Known rows, with every way that one mark hangs from another
Z32[Z421]: [-11.4   9.1  16.0   9.1   4.6   7.0   1.4   8.4  -2.4   3.6  12.9  16.0
   5.3   2.7  20.0 -11.6  -4.0  -8.2  21.9   7.7  18.9   3.3   7.0   0.4
  -4.3   7.2 -14.4]
Z712[Z799]: [ -3.5  10.9  -3.5   5.0   1.4  -2.0   5.2  -9.2   1.8  12.6  16.0   4.4
   3.6  14.5  13.6 -15.0  -4.9 -13.4  19.9 -14.1  11.8  24.8  -2.7  -6.3
   2.9  17.2  -6.0]
Z479[Z129 Z326 Z739]: [-14.1  36.7  -0.5 -13.9 -15.2  -4.9 -15.9   1.7   2.5 -30.4  31.9  27.5
   0.1  27.6   4.9 -24.7  -7.8 -19.3  -0.6  -8.7   9.4   9.0 -22.9 -19.8
  14.1  27.6  -1.2]
Z421[Z32 Z787]: [-20.5  -0.6  -7.0   0.3   7.8   8.8  -5.9  10.4  -0.4  -4.2  -4.9   6.2
  -0.9   9.5  15.3 -15.1  15.8 -20.8  21.4 -22.5  11.4 -11.0   4.1  19.1
   7.9  32.6  -1.2]
Z421[Z222]: [ -5.7  21.0  -5.4   5.4   8.1  -2.1   5.4  14.5   2.1  10.1  19.2  -5.2
  14.5   5.7  12.4  -5.6  12.7 -25.3   6.9   0.5   8.8  18.8   8.3  -6.9
  -3.6  27.4 -12.8]
Z712[Z739[Z479[Z326[Z421[Z32 Z787]]]] Z799]: [-37.3   2.9 -29.2   6.1  16.3 -16.5  -3.2 -18.7  -0.7 -13.1  12.4  23.1
 -11.2  44.7  14.8  -8.9  -2.0 -27.5  33.0  -5.0  18.2  -0.6   9.2  12.2
   7.4  36.8   6.2]
Z167[Z421]: [ -3.5   7.1  12.3  13.5  -2.5   1.9   4.5  10.6   0.1   6.4  30.9  -2.1
   4.0   3.4  14.0 -13.1   5.1  -5.4  22.6  -7.0  -5.3  -3.3  -3.5  -6.7
   1.4  18.1 -10.2]
Z326[Z421[Z32 Z222 Z787 Z928] Z479[Z739]]: [-51.6  62.1 -30.9  18.4  28.8 -16.8 -26.6  38.6  15.5 -16.6  14.8  15.7
  -9.9  29.5  10.9  -4.8  26.1 -50.9  14.3  15.9   8.6 -17.1  20.6  12.8
  -8.2  60.6  -4.2]
Z479[Z326 Z739[Z712]]: [-16.8  19.5  -3.9  -4.0  -9.9  -9.9  -1.0   8.0  -2.7 -15.6  33.5  22.8
   0.1  20.9  10.9 -20.9  -4.3 -36.8  -1.9  -1.9  16.3  16.3  -4.4 -22.5
  11.2  24.0 -10.0]
Z479[Z129 Z326[Z421] Z739[Z712[Z799]]]: [-23.7  41.7   1.7  -0.6 -15.3 -10.1 -16.2 -10.2  12.7 -18.4  38.1  29.5
  -9.5  31.4   7.8 -13.4 -12.6 -37.8  -7.8   2.2   6.9  41.1  -5.7 -25.3
  20.4  39.7  -1.5]
Z180[Z308 Z421[Z32 Z222]]: [ -1.7  18.9   3.0   7.3  24.9   7.8   7.8  20.6   7.8   7.5  10.1 -16.0
  13.1  31.0  14.8  -7.6  20.6 -18.7   0.2  -4.1   2.8   9.8   6.2  13.0
  -3.9  19.1  -0.6]
Z739[Z479[Z129 Z326] Z712]: [-21.1   1.5   4.1   3.3  -2.7  -5.8  -7.6  -0.4   6.9 -17.9  41.5  23.3
  -2.5  21.3   0.9 -11.7  -6.6 -36.1 -19.2 -13.4   4.2  43.1  15.1  -3.2
  -0.3  30.5 -31.1]
Z739[Z479[Z326] Z712]: [-20.3 -13.3  -3.0   5.1   0.7 -10.8   6.4   0.5   0.3  -4.8  35.2  18.4
  -0.9  19.2   6.9 -11.4  -1.8 -34.8  -4.9  -7.9   8.5  29.0  16.6  -1.6
  -5.7  19.4 -33.7]
Z308[Z180[Z421[Z787]]]: [ -6.7   6.7  20.1   2.9  -1.5  17.6  -3.8   0.2 -10.8  -8.9   7.1  -7.8
  -6.5  10.4   3.0 -20.0  22.3   2.2  35.2  -4.8  19.5  26.5  -6.8  27.2
 -11.3  14.3 -15.6]
Z180[Z308 Z421[Z32 Z222 Z787 Z928]]: [-18.6  46.5  -9.4  19.8  42.9  10.1   0.5  45.9   5.2  -4.3   6.2  -9.8
   5.4  47.4  11.4  -8.1  35.5 -26.9   6.3  -4.9  11.4  23.5  11.6  24.1
 -10.7  41.5  -1.9]
Z928[Z421[Z32]]: [-24.8 -23.8  -5.4  10.6   0.3   1.8  -9.6   5.5   2.2  10.8  -1.9   8.0
  -2.0  11.7  18.4  -6.4  13.2 -15.9  12.3 -15.9   7.0 -30.1  -5.7  16.3
  10.0  19.8   0.5]
Z479[Z129 Z326[Z421[Z32]] Z739[Z712[Z799]]]: [-29.8  27.4  -8.6  -1.7 -13.5 -13.3 -17.7  -4.0  17.2 -22.6  29.1  29.2
  -9.6  32.5   9.1 -15.9 -10.8 -44.5 -14.2 -12.5   4.3  21.3   0.8 -17.4
  31.9  47.3   7.3]
Z421[Z32 Z787 Z928]: [-32.1  18.7 -18.3  12.8  19.2   3.9  -8.0  32.7   2.2  -7.5   3.6   9.0
  -3.8  22.9  12.4 -16.1  20.6 -27.4  13.9 -20.4  14.9   4.5   8.2  18.6
   1.5  43.7  -5.7]
Z308[Z180[Z421[Z222]]]: [  3.0  18.6  11.6   5.4  -0.4   4.7   3.9   7.9  -3.9   2.2  21.0 -20.1
   7.6   8.5   2.8 -15.0  23.7  -6.8  10.8   3.5  15.2  40.5   4.3   9.1
  -9.7  16.0 -16.5]
Z488[Z421[Z32 Z222 Z787 Z928]]: [-32.8  43.6 -24.2  17.5  40.4  -7.3  -5.9  50.7  10.2  -1.9  11.0 -10.1
   2.1  29.1  11.8  -8.4  28.2 -30.3  19.9 -12.2  15.9  24.6  21.4  11.2
   5.5  48.8   1.4]
Z308[Z180[Z421[Z32 Z222 Z787 Z928]]]: [-20.6  33.6 -10.3  15.8  18.1   3.9  -5.5  36.9  -5.3 -15.4   9.2 -15.1
   0.3  26.4   2.3 -18.3  40.4 -23.6  10.4 -10.1  22.1  38.4  16.5  28.3
  -4.5  45.2 -11.1]
Z739[Z479[Z326[Z421[Z222 Z928]]]]: [-36.2  23.6 -21.6  16.8  15.1 -19.5  -0.1  21.4   7.7  -5.6  38.9  12.4
  -0.9  30.6   3.9   0.4  15.0 -32.2  -7.0  15.5   1.7  22.4  22.6  -1.7
 -21.7  39.4 -25.4]
Z180[Z308]: [  0.3   3.7  11.2   2.5   8.8   9.6   4.0   4.8  -2.5  17.2  10.4   6.1
   6.6  19.5  15.2 -12.7   6.1  -6.1  10.3  -1.4   5.2   6.0  -6.4   6.9
  -9.8   7.5  -9.2]
Z712[Z739[Z479[Z129 Z326[Z421]]] Z799]: [-21.8  20.8 -10.6   3.2   3.2 -17.1 -11.9 -27.6   8.8 -10.5  38.7  27.3
  -4.9  42.3   7.2  -8.8 -19.0 -18.7  13.3   1.9   7.9  37.4  -0.4  -6.9
   2.1  27.1  -2.0]
Z326[Z421[Z222 Z787]]: [-25.6  27.9  -2.6  10.0  13.0   4.9  -6.3  12.9   3.8   6.1   3.7  -0.1
   1.8   5.2  14.7   5.9  23.6 -24.5  22.5  16.4   4.7   5.1  16.0  10.2
  -7.6  42.8  -6.8]
Z739[Z479[Z129] Z712]: [-15.4   3.0   9.9  10.6   8.1   5.6  -7.1   4.2  10.2  -6.9  33.8  17.6
  -0.1  16.5   3.5  -9.7  -8.0 -39.2 -14.7 -16.8   3.0  46.7  24.4   8.2
  -6.9  33.3 -35.8]
Z326[Z421[Z32 Z928] Z479[Z129]]: [-46.8  28.3  -7.3  19.2   5.5 -11.9 -36.4  18.3  29.1  -4.8  25.7  20.7
 -14.6  18.9   4.9  -7.6  11.3 -26.0  -6.5  -3.3  -8.3   0.5   6.8  14.4
 -10.3  35.8  -9.4]

Rows
[-27.0  28.7 -11.4   5.3  10.9 -16.3 -10.6  -5.1  10.3 -14.6  40.9  18.4
   5.4  32.0   6.1  -0.7  -1.1 -27.7  -1.4  16.1   6.5  33.6  11.5  -8.2
  -2.0  37.1  -7.7] | Z712[Z739[Z479[Z129 Z326[Z421[Z222]]]]]
[-11.0  -3.4  -1.8  16.5  15.1  -3.6  10.3  -6.3   3.2   8.6  29.6  10.4
   0.3  22.1  10.8  -9.8 -11.4 -42.2   2.2 -16.4   9.7  46.6  27.7   1.5
  -8.4  27.5 -32.6] | Z739[Z479 Z712[Z799]]
[-26.9  53.8  -6.0  26.3  35.0   1.8  -0.7  44.2  -4.9  -6.1  13.2  11.0
   7.2  19.0  16.7  -5.9  18.2 -30.1  20.5  17.6  27.6  29.5  27.5   5.4
  -8.7  43.3 -17.8] | Z32[Z421[Z222 Z787 Z928]]
[-51.8  53.3 -19.8  22.5  23.0 -13.0 -35.4  32.1  24.5 -12.9  17.5  12.9
  -9.8  19.3   5.2   2.5  29.7 -39.9  -0.5   4.8  -1.7  11.8  22.2  22.5
  -6.8  64.5  -8.0] | Z326[Z421[Z32 Z222 Z787 Z928] Z479[Z129]]
[-18.5  32.3 -18.7  26.0  20.3  -9.1   3.3  47.3   8.5  -1.2  31.9  -9.2
  10.5  18.5  13.5 -11.2  24.6 -32.5  -0.9 -13.6  -4.1   9.2  20.0  -6.5
   7.7  50.3  -5.7] | Z167[Z421[Z32 Z222 Z928]]
[-40.1  42.2 -18.7  14.2  13.6 -10.7  -8.4  30.5   2.3  -7.6  20.4   8.4
  -2.5  24.4   8.6  -0.3  31.7 -24.8  11.5  19.3  10.7  19.7   7.2   0.1
  -5.6  48.3  -9.7] | Z479[Z326[Z421[Z222 Z787 Z928]]]
[-27.1  41.8 -22.0  25.5  27.5  -5.0  -0.4  48.6   1.8  -9.7  18.3  -6.4
   4.1  20.3  13.3  -9.6  33.8 -34.7  13.2 -11.1   1.3   2.8  22.5   5.9
  11.1  64.6  -4.1] | Z167[Z421[Z32 Z222 Z787 Z928]]
[-33.2  39.9 -22.3  16.6  14.5 -23.6 -13.4   7.1  20.8   2.5  25.5  10.3
  -4.7  18.4  14.9  -3.0   0.4 -63.0  -0.2  12.4   7.5  12.9  28.3  -8.1
   8.2  47.9  -6.5] | Z326[Z421[Z32 Z222] Z479[Z739[Z712[Z799]]]]
[-52.6   2.5 -23.3  13.0  14.7 -11.0 -11.4  18.8   3.7 -19.6  13.9  24.0
 -16.7  36.2   6.8  -6.2  20.1 -29.7  10.1  -6.0   4.6 -10.0  16.6  23.7
  -9.0  46.4 -14.6] | Z739[Z479[Z326[Z421[Z32 Z787 Z928]]]]
[-36.4  23.5   2.3   0.8  -6.1  -4.1 -12.7   8.3  -0.4 -20.2  19.1  25.7
 -11.8  22.0  12.4  -7.3   9.5 -34.6  15.7  16.3  13.0   4.6  -1.8  -4.9
   7.6  39.9  -5.3] | Z479[Z326[Z421[Z787]] Z739[Z712]]
[-36.3  40.9  -2.5  15.9  12.1 -12.1 -19.1  -4.6  10.5  -3.3  22.0  23.7
 -18.9  20.9  13.4  -4.9  -3.6 -43.4  29.1  18.7  11.7  11.1  12.1   4.9
  -3.2  38.8 -13.1] | Z326[Z421[Z787] Z479[Z739[Z712[Z799]]]]
[-12.8  44.7 -10.7  27.8  20.0  -9.6   6.6  41.9   3.6   4.5  39.7 -10.1
  11.5  15.2  11.0  -9.2  20.1 -23.8   5.1   1.0  -2.1  23.7  14.2 -14.5
  -2.9  42.5 -15.1] | Z167[Z421[Z222 Z928]]
[-34.0  15.9 -13.9  12.4   8.5 -16.1 -16.5   7.0  20.0  10.6  14.3   0.8
  -1.2   2.4  12.7   4.0  16.4 -31.0   5.8  13.2  -3.2 -15.7  19.6  11.0
  -7.4  30.0 -10.2] | Z326[Z421[Z32 Z222] Z479]
[-30.8  40.6 -38.0  21.9  27.6 -31.3   4.8   6.9   4.5   0.0  42.7  13.2
   2.3  52.0  10.1  -3.9   1.9 -36.9   8.8  15.2  16.4  50.3  17.3 -13.5
 -10.3  40.6  -7.0] | Z712[Z739[Z479[Z326[Z421[Z222 Z928]]]] Z799]
[-17.8  51.4  -1.9   7.7   4.4 -15.2 -22.7  -5.9  17.7 -11.6  38.7  24.1
  -7.0  25.2   6.4 -18.6 -15.9 -46.3   0.9  -5.0  10.7  38.4   4.1 -15.3
   9.6  35.7 -16.3] | Z326[Z479[Z129 Z739[Z712[Z799]]]]
[-32.8  25.9 -21.6  19.2  17.9  -8.4  -6.3  36.7  15.7   6.8  16.2  -1.1
   3.7  16.0  13.2  -0.8  24.3 -35.8  -7.7   0.9   1.0   9.4  20.3   2.1
  -4.4  47.8  -3.8] | Z326[Z421[Z32 Z222 Z928]]
[-32.8   0.4   8.4   6.5  -6.7  -7.0 -13.2  -5.6  13.9 -12.7  40.4  25.8
  -9.5  18.2   2.9  -2.5  -3.4 -33.0 -17.3   2.5  -4.9  36.0  16.0   2.4
  -5.9  30.7 -28.5] | Z739[Z479[Z129 Z326[Z421]] Z712]
[-54.9  22.5 -14.5  22.5  18.3 -11.2 -29.3  24.2  16.5  -1.5   8.3  14.9
 -18.5  17.3  10.4  -3.9  23.8 -27.2  22.0   3.9   3.1 -14.6  10.4  28.4
 -15.7  39.8 -13.0] | Z326[Z421[Z32 Z787 Z928] Z479]
[-23.6  29.5   0.7   9.0   2.2 -12.7 -13.9   9.7   9.6  -3.5  32.4  18.4
  -4.9  12.4  10.8 -15.2  -3.9 -41.1   7.8   5.3  11.1   7.4   5.5  -8.1
  -4.3  21.0 -23.7] | Z326[Z479[Z739[Z712]]]
[-37.8  32.1  -2.4   1.0  -5.0  -7.5 -36.7   0.5  24.9 -16.9  21.7  27.2
 -13.6  18.8   8.9 -12.4  -2.3 -31.9   2.5  -0.3  -4.9 -25.6  -2.1   6.6
   3.1  33.5  -1.5] | Z326[Z421[Z32] Z479[Z129 Z739]]
[-32.9 -16.1  -7.1   9.7   8.0   7.8 -13.4   8.2  -3.3   1.3 -14.3  11.3
  -7.1  15.3  17.7  -4.2  22.1 -18.4  26.1 -14.6  14.4 -34.7  -2.4  31.2
  10.7  32.7   1.2] | Z928[Z421[Z32 Z787]]
[-35.9  48.6 -24.3  17.0  20.0 -22.3 -13.0  17.3  11.3 -16.6  48.1  21.4
   2.6  47.1   3.7  -3.4   3.8 -34.2  -9.7  16.2   7.9  48.8  16.1  -9.4
  -9.3  48.1 -12.3] | Z712[Z739[Z479[Z129 Z326[Z421[Z222 Z928]]]]]
[-29.6  22.9  13.9   9.2  -5.1  -5.0 -30.3  -7.7  22.6   2.7  27.4  16.6
 -10.6   1.8   5.9  -0.8   1.3 -11.1  10.2  12.0  -8.8   3.7  -3.9   8.8
 -12.6  19.1 -14.5] | Z326[Z421 Z479[Z129]]
[-36.6  37.9  -5.2  11.2  -0.3 -14.4 -30.8  -6.0  27.4 -10.9  28.4  26.5
 -14.3  22.7  10.0 -11.3 -12.3 -51.9  -4.9  -3.5   1.1  13.0  11.1  -2.3
  13.0  43.6  -4.0] | Z326[Z421[Z32] Z479[Z129 Z739[Z712[Z799]]]]
[-33.1  56.9 -23.9   8.3   4.7 -20.0  -9.7  31.6   6.0 -13.1  35.8  16.6
   1.5  35.0   9.4  -9.7  14.5 -34.0  -2.6  20.4   8.6  10.6   0.4 -23.4
  -1.2  43.1  -2.0] | Z479[Z326[Z421[Z222 Z928]] Z739]
[-10.4  32.5  -1.4  16.6  16.1   2.5   5.5  22.8  -3.5  -2.0  19.5  -8.6
   6.9   5.1  12.8  -6.3  24.6 -20.9  26.5   3.6   2.8   4.8  12.4   1.0
   5.2  46.3  -8.9] | Z167[Z421[Z222 Z787]]
[-10.3  21.6 -16.3   0.1   7.7 -16.1  -3.8 -24.2   0.1 -15.7  39.1  24.5
   0.7  46.6   5.4 -20.2 -21.7 -21.8  10.9 -14.4  16.8  46.9  -4.5 -10.3
   9.1  26.3  -6.4] | Z712[Z739[Z479[Z129 Z326]] Z799]
[-29.5  37.0 -28.5  16.4  28.0  -0.1  -4.4  42.9   2.5  -6.4   6.8   0.5
   5.4  22.8  12.0 -10.4  30.4 -39.9   7.3 -12.0  14.4  15.0  21.2  11.6
   2.0  58.3  -4.8] | Z421[Z32 Z222 Z787 Z928]
[-24.7  53.9 -14.5  19.4  39.1  -6.4  -3.7  46.5   6.2   1.8  18.2 -10.6
   2.2  27.5   9.3  -5.9  26.0 -22.7  27.6   0.6  18.2  41.1  15.5   4.5
  -5.8  42.0  -6.5] | Z488[Z421[Z222 Z787 Z928]]
[-33.1  47.3   1.8   0.9  -7.0  -4.8 -20.7  -6.3   7.1 -27.7  27.0  32.7
 -15.2  35.0   8.2 -10.5  -3.3 -38.7   7.1   3.6  12.8  33.8  -4.0 -11.7
  23.0  51.5   2.6] | Z479[Z129 Z326[Z421[Z787]] Z739[Z712[Z799]]]
[-31.4  19.1   7.8  -4.8 -13.0   3.6 -24.0  -3.8   5.7 -18.0  15.2  21.8
 -11.3  14.7   6.0  -5.1  13.2  -6.7  14.8   3.4   1.8  10.2 -13.8   8.2
   4.4  33.6  -0.5] | Z479[Z129 Z326[Z421[Z787]]]
[-13.5  17.9 -11.7   4.3  22.1  -7.0  -0.5  26.9  12.9   9.4  12.2 -15.8
   9.6  12.7  14.4  -6.9  12.0 -22.2  12.6 -12.3   7.2  13.5  15.4  -2.4
  12.0  25.9   3.1] | Z488[Z421[Z32 Z222]]
